Every row comes from one small tree of marks. The marks that hang from a mark follow it in brackets, in the order of their numbers. Every link used is in the known rows. Which tree was each row made from?
In the rows, 128 means zero.
Known rows:
k_327{k_403{k_253{k_282{k_89}} k_504} k_532{k_161}}: [206  94 114 107  87 121 164 117  98 107 169 140  82 152 153 190 120  92
 101 236 121 149 138 154]
k_403{k_504}: [125  76 122 148  84 179 149 136 108 155 115 134  83 121 146 182 127 127
 112 144 107 173 105 154]
k_403{k_253{k_282} k_327{k_532}}: [114  90 113  95  96  75 184 119 108 129 140 133 155 111 130 158 124 101
  91 176 105 138 133 150]
k_253{k_282{k_89} k_403{k_327{k_532}}}: [104  93 118  99 108  75 169 127 113 116 147 129 165 100  90 172 111  90
 107 140  91 162 136 158]
k_282{k_89{k_931} k_253{k_403}}: [132  77 142 119 103 199 112 110 115 107 112 150 111 152  81 170 124 117
 133  72 118 152 115 156]
k_282{k_89 k_253{k_403{k_504}}}: [136  91 133 144 102 188 132 110 108 111 126 146  92 150 111 164 120 115
 126 130 130 169 109 165]
k_327{k_403{k_504{k_282}} k_532{k_161}}: [199  81 113 112 104 144 159 131 105 145 157 133  93 126 153 206 125  97
 103 206 106 160 151 117]
k_159{k_89}: [118  50 125 179 103 186 159 142 108 155 121 126  72 117 195 177 123 121
 119  89 105 150 108 131]
k_403{k_253{k_282} k_504}: [122  83 117 129  89 119 159 131 106 143 132 138  82 136 140 168 131 111
  98 156 116 156 102 165]
k_504{k_532{k_161}}: [195  72 138 158  95 180 142 127 115 158 121 136  73 123 188 186 132 106
 116  77  96 147 124 119]
k_403{k_327{k_532{k_161}} k_504{k_282{k_253}}}: [223  97 112 109  97 123 152 118 105 137 146 150 104 130 143 163 124 115
 105 184 112 163 145 125]
k_403{k_253 k_327{k_532}}: [127  85 119 112  98 141 189 104 104 130 126 137 152 111 139 164 127 112
 106 183 111 138 137 144]
k_253{k_282{k_89} k_403{k_327 k_504{k_532}}}: [103  96 107 137 102  73 162 124 115 132 140 134 128 104 107 179 113  73
 120 148  80 183 113 162]
k_931{k_89}: [126  47 139 148  89 148 152 137 110 156 116 135 111 118 160 189 130 127
 107  86 111 159 113 143]
k_282{k_89 k_253{k_403{k_327 k_504{k_532{k_161}}}}}: [212 111 129 141 100 143 135  96 112 117 134 156  97 139 158 166 117  94
 134 139 105 168 120 145]
k_504{k_403}: [118  72 136 166  81 181 156 125 117 140 113 131 113 109 141 184 131 105
 117  98 113 159 108 138]
k_282{k_89{k_931} k_253{k_403{k_504{k_532}}}}: [126  79 115 134 102 180 115 103 114 111 117 151  83 153 104 176 126  89
 141 101 109 172 119 150]
k_403{k_253{k_282}}: [115  74 131 130  96 129 160 130 109 140 128 135 107 131 127 165 131 112
  95 113 117 136 110 157]
k_327{k_403{k_253 k_504} k_532}: [119  88 109 112  97 159 181 104 100 119 142 131 119 137 162 183 130  98
 104 251 126 146 136 144]
k_253{k_282{k_89} k_403}: [109  78 137 134 109 127 144 140 115 128 136 130 115 119  88 180 117 101
 111  80 105 159 111 163]
k_161{k_532}: [116  69 133 166  90 184 178 141 115 139 113 115  90 118 127 176 128 111
 113 102 112 148 113 145]
k_504{k_282{k_89{k_931} k_253} k_403 k_532{k_161}}: [224  58 127 171  87 195 125 111 118 118 130 158  79 147  83 198 135  72
 138  55 111 158 138 110]
k_282{k_89{k_931} k_253{k_403{k_327 k_504}}}: [137 100 119 105  89 154 123 104 110 108 111 158 126 139  87 165 116 118
 137 147 104 176 105 167]
k_718{k_532}: [136  66 132 137  94 186 163 126 116 141 132 121  77 113 119 179 126 120
 100  89 112 152 107 149]
k_403{k_327 k_504{k_532{k_161}}}: [199  96 118 144  85 134 154 121 112 159 120 144  90 110 197 181 123 108
 121 156  80 171 115 134]

Which tree is each row?
[200  80 140 179  92 175 158  99 116 137 125 143  78 135 198 187 139  78
 124  99 115 136 121 119] => k_504{k_403{k_253} k_532{k_161}}
[ 95 100 121  82 112  48 165 127 117 132 140 124 170  96 136 161 116  95
  99 134  89 153 133 146] => k_253{k_282 k_403{k_327{k_532}}}
[228  84 123 146  88 151 163 106 110 110 151 152 129 123  92 178 122  89
 120 143 121 158 150 120] => k_504{k_282{k_89 k_253} k_403{k_327{k_532{k_161}}}}
[200  85 119 144 102 159 139 114 110 136 147 144  82 150 157 191 131  83
 113 177 117 151 135 110] => k_327{k_403{k_504{k_282{k_253} k_532{k_161}}}}
[230  77 111 170 101 157 178 111 102 147 143 156  86 124 105 192 126  81
 127 171  96 165 129 135] => k_403{k_253 k_327 k_504{k_282{k_89} k_532{k_161}}}
[130  91 122  85 102 147 136  99 112  96 122 151 159 129  82 160 117 107
 130 132 105 153 139 150] => k_282{k_89{k_931} k_253{k_403{k_327{k_532}}}}
[116  77 125 139 125 146 149 136 113 159 130 133  95 115 103 191 128 101
 116 113 104 174 113 142] => k_253{k_403{k_504{k_282}}}
[101  94 131 122 101  95 157 131 115 125 133 134 154 100  83 172 111 102
 113 115  90 163 108 167] => k_253{k_282{k_89} k_403{k_327}}
[186  88 123 146  88 163 145 118 111 145 133 134  79 132 207 200 126  93
 118 180  97 159 121 124] => k_327{k_403{k_504{k_532{k_161}}}}
[204 108 112  88  89  65 166 119 104 134 148 145 101 127 183 162 122 108
  95 201 101 154 129 151] => k_403{k_253{k_282} k_327{k_532{k_161}} k_504}
[122  88 122 132  90 177 166 108 102 129 129 137 109 138 153 186 128 107
 110 226 122 146 107 152] => k_327{k_403{k_253 k_504}}
[133  63 129 171 103 177 176 117 111 141 128 140 112 122  91 191 139  85
 113 113 123 145 118 130] => k_504{k_282 k_403{k_253}}
[104 101 114 136 109 111 160 111 116 148 118 133 129 101 157 175 121  85
 125 151  82 175 110 143] => k_253{k_403{k_327 k_504{k_532}}}
[129  77 108 140  94 136 171 138 108 163 124 138 122  96  93 185 123 114
 111 170  92 180 113 142] => k_403{k_327 k_504{k_282}}
[110  84 107 114  89 157 166 121 105 130 140 124 122 119 160 190 124 104
 106 228 112 163 137 140] => k_327{k_403{k_504} k_532}
[140  61 106 134  95 198 157 117  99 123 135 152 102 144  41 213 129  91
 126 206 112 162 119 149] => k_327{k_403{k_253 k_504{k_282{k_89{k_931}}}}}
[135 100 107  84  96 134 135  98 109  98 125 153 133 136  95 161 116 106
 132 171 107 175 132 160] => k_282{k_89{k_931} k_253{k_403{k_327{k_532} k_504}}}
[113 106 131  91 113 119 154  99 113 113 129 136 167 120 144 145 120 109
 109 146 117 143 137 138] => k_282{k_253{k_403{k_327{k_532}}}}
[124  90 130 154  80 148 181  98 110 129 115 142 149 108 136 172 128  98
 117 155 113 145 103 146] => k_504{k_403{k_253 k_327}}
[113 109 117 130 105 116 146  97 116 128 120 143 129 125 160 154 122  90
 122 152 103 164 114 141] => k_282{k_253{k_403{k_327 k_504{k_532}}}}
[189  83 134 160  90 111 155 113 118 135 139 139  83 137 186 183 136  70
 110  88 110 138 119 125] => k_504{k_403{k_253{k_282}} k_532{k_161}}
[212  96 125 130  78  95 178 108 108 107 154 146 126 120 133 178 120  84
 110 161 110 148 135 148] => k_504{k_403{k_253{k_282{k_89}} k_327{k_532{k_161}}}}
[143  61 130 134  79 223 121 119 110 113 107 153  99 150  76 173 127 132
 128  90 119 154 116 155] => k_282{k_89{k_931} k_253}
[218 103 118 108  91 128 169 106 101 136 133 149  96 126 192 168 124 120
 110 211 107 154 131 143] => k_403{k_253 k_327{k_532{k_161}} k_504}
[ 91 102 132 106 106  68 152 131 119 141 128 129 160  98 126 164 116 106
 101 106  86 154 104 156] => k_253{k_282 k_403{k_327}}
[128  99 141 130 101 165 145 103 111 108 123 147 154 125  92 153 114 116
 125 123 116 152 112 160] => k_282{k_89 k_253{k_403{k_327}}}
